Each row comes from the steps of one walk. Every step used is in the known rows, and no mark comes twice. Write the walk behind each row, first mark first.
In the rows, 128 means zero.
Known rows
mudu-fimoma-zuta-vifu-nasuf: [134 142 124 147 116 162  28 173  94  71 151 164 181 167 127 117 125 101
 148 110 104 130 119 104 125 157 140 112]
bogal-vifu-goke: [154 144 134 123 116 139 175  17 198 130 148 100  69 141 134 138 138 106
 123 133 160 118 156  95 121  84 142 142]
vifu-nasuf-fimoma-goke: [144 158 137 168 155 142  99 191 131 124  99 140 110 186 130 117 143 158
 124 137 117 138 176 122 125 140 133 160]
zuta-vifu-goke-fimoma: [131 146  99 157  79 139 130  48 186 119 149 111 100 132 136 123 169 154
 171 125 129 134 187 136 148 139 140 125]
mudu-fimoma-zuta-vifu: [113 106 117 139 142 177  41 117 101  82 161 131 183 131 116 114 156 150
 123 130 120 142 104 164 143 142 131 101]
fimoma-bogal-vifu-mudu: [118  83 179  86 134  75 232 111 174 149 122 109 112  94 189 124  88  76
 101 128 176 121   5  95  89 115 102 115]
mudu-fimoma-pozol: [132 151  85  54 149 113 149  70  88 125 181 152 146  51  47 127 191 109
 102  72 102 125 141 146 130  60 104 108]
zuta-vifu: [116  96 132 123 121 131 119 108 122 122 165 123 135 116 120 127 150  95
  78 112 141 167 106 135 152 144 119 114]
vifu-goke: [139 127 154 136  93 140 156  32 192 110 143 129  78 139 128 125 154 104
 138 126 154 132 177 102 137 106 147 135]
zuta-vifu-nasuf-fimoma: [146 143 134 183 158 135  94 191  65 141 125 139 136 159  95 148 116  86
 124 121  96 143 154 110 161 129 129 145]
mudu-fimoma: [137 148 101 113 131 160 148  73  78 112 139 131 194  89  86 130 139 112
 118 101  80 121 174 154 161  84 118 114]
vifu-nasuf-fimoma-bado: [138 152 126 167 143 100  96 247 120 161  64 157 118 174 127 143 147 128
 136 131 118 158 178 140 158 128 140 155]
megot-vife: [153 107  79  65 129  80 148 112  87 179 170 115 105  48 129 120  57  73
  32 139 142 115 124 109 126 110 106 113]
vifu-mudu-fimoma: [125 115 136 111 119 128 192  70 120  92 131 146 195  85 122 115 135  83
 131 104 107 113 130 141 150  73 106 101]
mudu-fimoma-zuta: [118 126 121 129 152 174  51 103  85  85 131 143 195 114 112 122 142 164
 146 144 101 109 100 174 136 141 135  96]
vife-megot-fimoma-mudu: [ 88  86 136 122  90 109 133 155 102  77  91 158 158 128 111 133 110 140
 142 154 132  97 145 163 116 133 121 108]
bogal-vifu-goke-fimoma: [146 165  86 135  93 127 161  28 185 145 139  93  92 123 138 139 146 150
 160 131 128 114 168 130 133 120 136 131]
vife-megot: [118  99 118 126 118 101  89  80 134 106 134 118 112  91  93 144 122  66
  92 137 138 132 139 134 153 115 126 121]
vife-megot-fimoma-bogal: [111 111 141 111 105 132 138 199  96 154 139 141 133 124 114 112  86 172
 137 136 120 101 133 125 106 144 122 138]
goke-fimoma-bado: [119 146  95 133 100  87 121 179 167 162  78 138 117 134 151 134 172 165
 140 129 130 160 163 173 152 151 133 132]
nasuf-fimoma: [138 127 138 161 173 120 150 135  67 170 114 119 123 113  86 158 124 104
  98 134 104 141 142 144 171 116 119 141]
bogal-vifu: [145 134 112  82 148 108 182  67 118 174 142  90 111  97 124 162 105  89
  57 125 140 126  69 123 121 106 111 127]
vife-megot-fimoma: [118 111 118 118  55 115 146 122 101 125 147 169 152 121  69 134 124 120
 110 140 112  84 181 156 150  93 109 112]
vifu-nasuf-fimoma: [150 152 139 172 159 125 114 181  60 152 110 143 133 147  93 155 107  82
 125 123  91 133 152 109 158 126 129 146]
fimoma-bogal: [115 111 159 103 148 129 147 176 103 163 131 115 115 105 148 117  90 147
 117 120 133 145  73 108 105 175 128 140]
bogal-vifu-goke-fimoma-zuta: [124 139 110 145 124 153  60  72 159 107 131 116 122 139 149 129 147 190
 174 164 136 105  95 157 115 166 148 106]

Write each row's walk
[ 93  49 188 124 114  97 143 108 179  85 136 149 144 115 178 107 141  78
 116 135 179 140  16 128 120 144 112  87]  fimoma-zuta-vifu-mudu
[146 152 105  85 175 144 170 122  97 175 140  78 139 103 131 139  81 145
  99 120 116 113  88 116  98 104 119 143]  mudu-fimoma-bogal-vifu
[132 135 154 156 177 146 105 247  71 166 124 119 124 151 133 121  79 148
 145 122 108 142 114  93 115 168 137 162]  zuta-vifu-nasuf-fimoma-bogal
[140 135 124  81 169 120 174 130 112 188 140  75 104 105 146 144  78 132
  81 127 142 126  51 106  91 133 118 143]  fimoma-bogal-vifu
[137 163  76  72 123  93 158  36 162 148 183 126  74  76  85 134 198 136
 131  94 137 121 133 128 110  85 118 118]  bogal-vifu-goke-fimoma-pozol
[139 150 100  89 159 120 171 125 120 194 135  69 106 104 151 144  83 157
 107 129 130 120  66 118  95 141 119 141]  goke-fimoma-bogal-vifu
[128 134 114 115 127 100 158 163 166 132  77 143 157 131 150 124 159 129
 132 120 131 138 153 160 143  79 122 127]  bogal-vifu-mudu-fimoma-bado
[123 141 130 132 122 141 143 141 152 156 131 103  96 124 161 108 109 192
 180 127 128 130 134 111 103 172 144 148]  vifu-goke-fimoma-bogal
[116 114 153 108 150 143 170 162 111 131 125 124 163  98 152  98  93 147
 151 111 117 122  98 116 107 129 120 129]  vifu-mudu-fimoma-bogal
[124 129 132 131 128 153 139 120 179  75 120 138 156 150 150  85 171 163
 130 122 131 132 164 145 121 101 117 127]  zuta-vifu-mudu-fimoma-goke
[124 148  97 154  89 108 107 156 210 139  90 133  97 164 158 121 190 177
 167 132 145 159 204 159 151 136 148 141]  zuta-vifu-goke-fimoma-bado
[136 136 134 135  97 131  81 166 108  99 156 159 147 157 131 127 120  63
 118  97 119 148 118  84 131 159 130 122]  zuta-vifu-nasuf
[161 164 125 159 173 124 125 170  63 167 112 119 126 150  97 164  95  85
 114 127  95 123 137 104 145 110 125 151]  bogal-vifu-nasuf-fimoma
[120 132 123 129  84 137 118 150 160 106 127 159 123 167 112 103 157 186
 115 149 132 104 196 156 120 116 119 136]  vife-megot-fimoma-goke
[116 131 120 153 116 154  52  79 156  98 127 130 129 136 146 123 155 188
 182 161 132 112 105 161 124 180 150 103]  vifu-goke-fimoma-zuta
[122  88 177 105 154  78 229 129 159 157 113 106 112 101 178 130  85  82
 107 134 167 118  19 100  99 108 103 125]  nasuf-fimoma-bogal-vifu-mudu
[149 162 118 112 109 125 110 190 101 136 140 137 133 158 129 136  67  99
 133 117 114  95 113  72  90 132 128 139]  vife-megot-fimoma-bogal-vifu-nasuf
[104  98 151 150 173 111 134 164  79 108  65 121 137 124 122 150 108 128
 134 151 126 138 117 154 131 150 129 130]  nasuf-fimoma-mudu
[127 110 150 160 107 170  81  57 197  80 159 129  96 164 138 110 171 141
 154 141 163 137 155 115 131 127 156 126]  fimoma-zuta-vifu-goke
[131 122 137 161 112 187  78  52 186  66 158 130 120 163 128 106 174 151
 167 137 146 128 180 123 136 108 157 126]  mudu-fimoma-zuta-vifu-goke
[130 135 127 158 155  96 123 216 125 176  65 141 111 152 121 146 158 141
 115 139 128 165 172 165 167 121 133 152]  nasuf-fimoma-bado
[128 131 140 142 111 145  32 178 107  80 150 163 157 169 138 122 122  92
 134 115 122 139  91  96 119 177 139 112]  fimoma-zuta-vifu-nasuf
[134 117 147 151  97 155 131  46 199  96 162 124  85 151 130 115 168 112
 138 123 161 147 181 103 142 107 147 136]  zuta-vifu-goke
[108 124 115 135 118 116 146  88 162  91  85 103 115 131 160 137 126 162
 177 149 143 119 136 144 104 152 141 122]  bogal-vifu-goke-fimoma-mudu
[134 140 155 150 179 139 117 241  68 170 114 123 121 141 132 125  72 145
 146 124 105 136 110  92 113 168 136 161]  vifu-nasuf-fimoma-bogal
[ 91  92 150 111  89 115 166 158  92  95  94 162 165 128 123 133 114 150
 134 145 128 104 125 162 111 148 117 106]  megot-fimoma-mudu
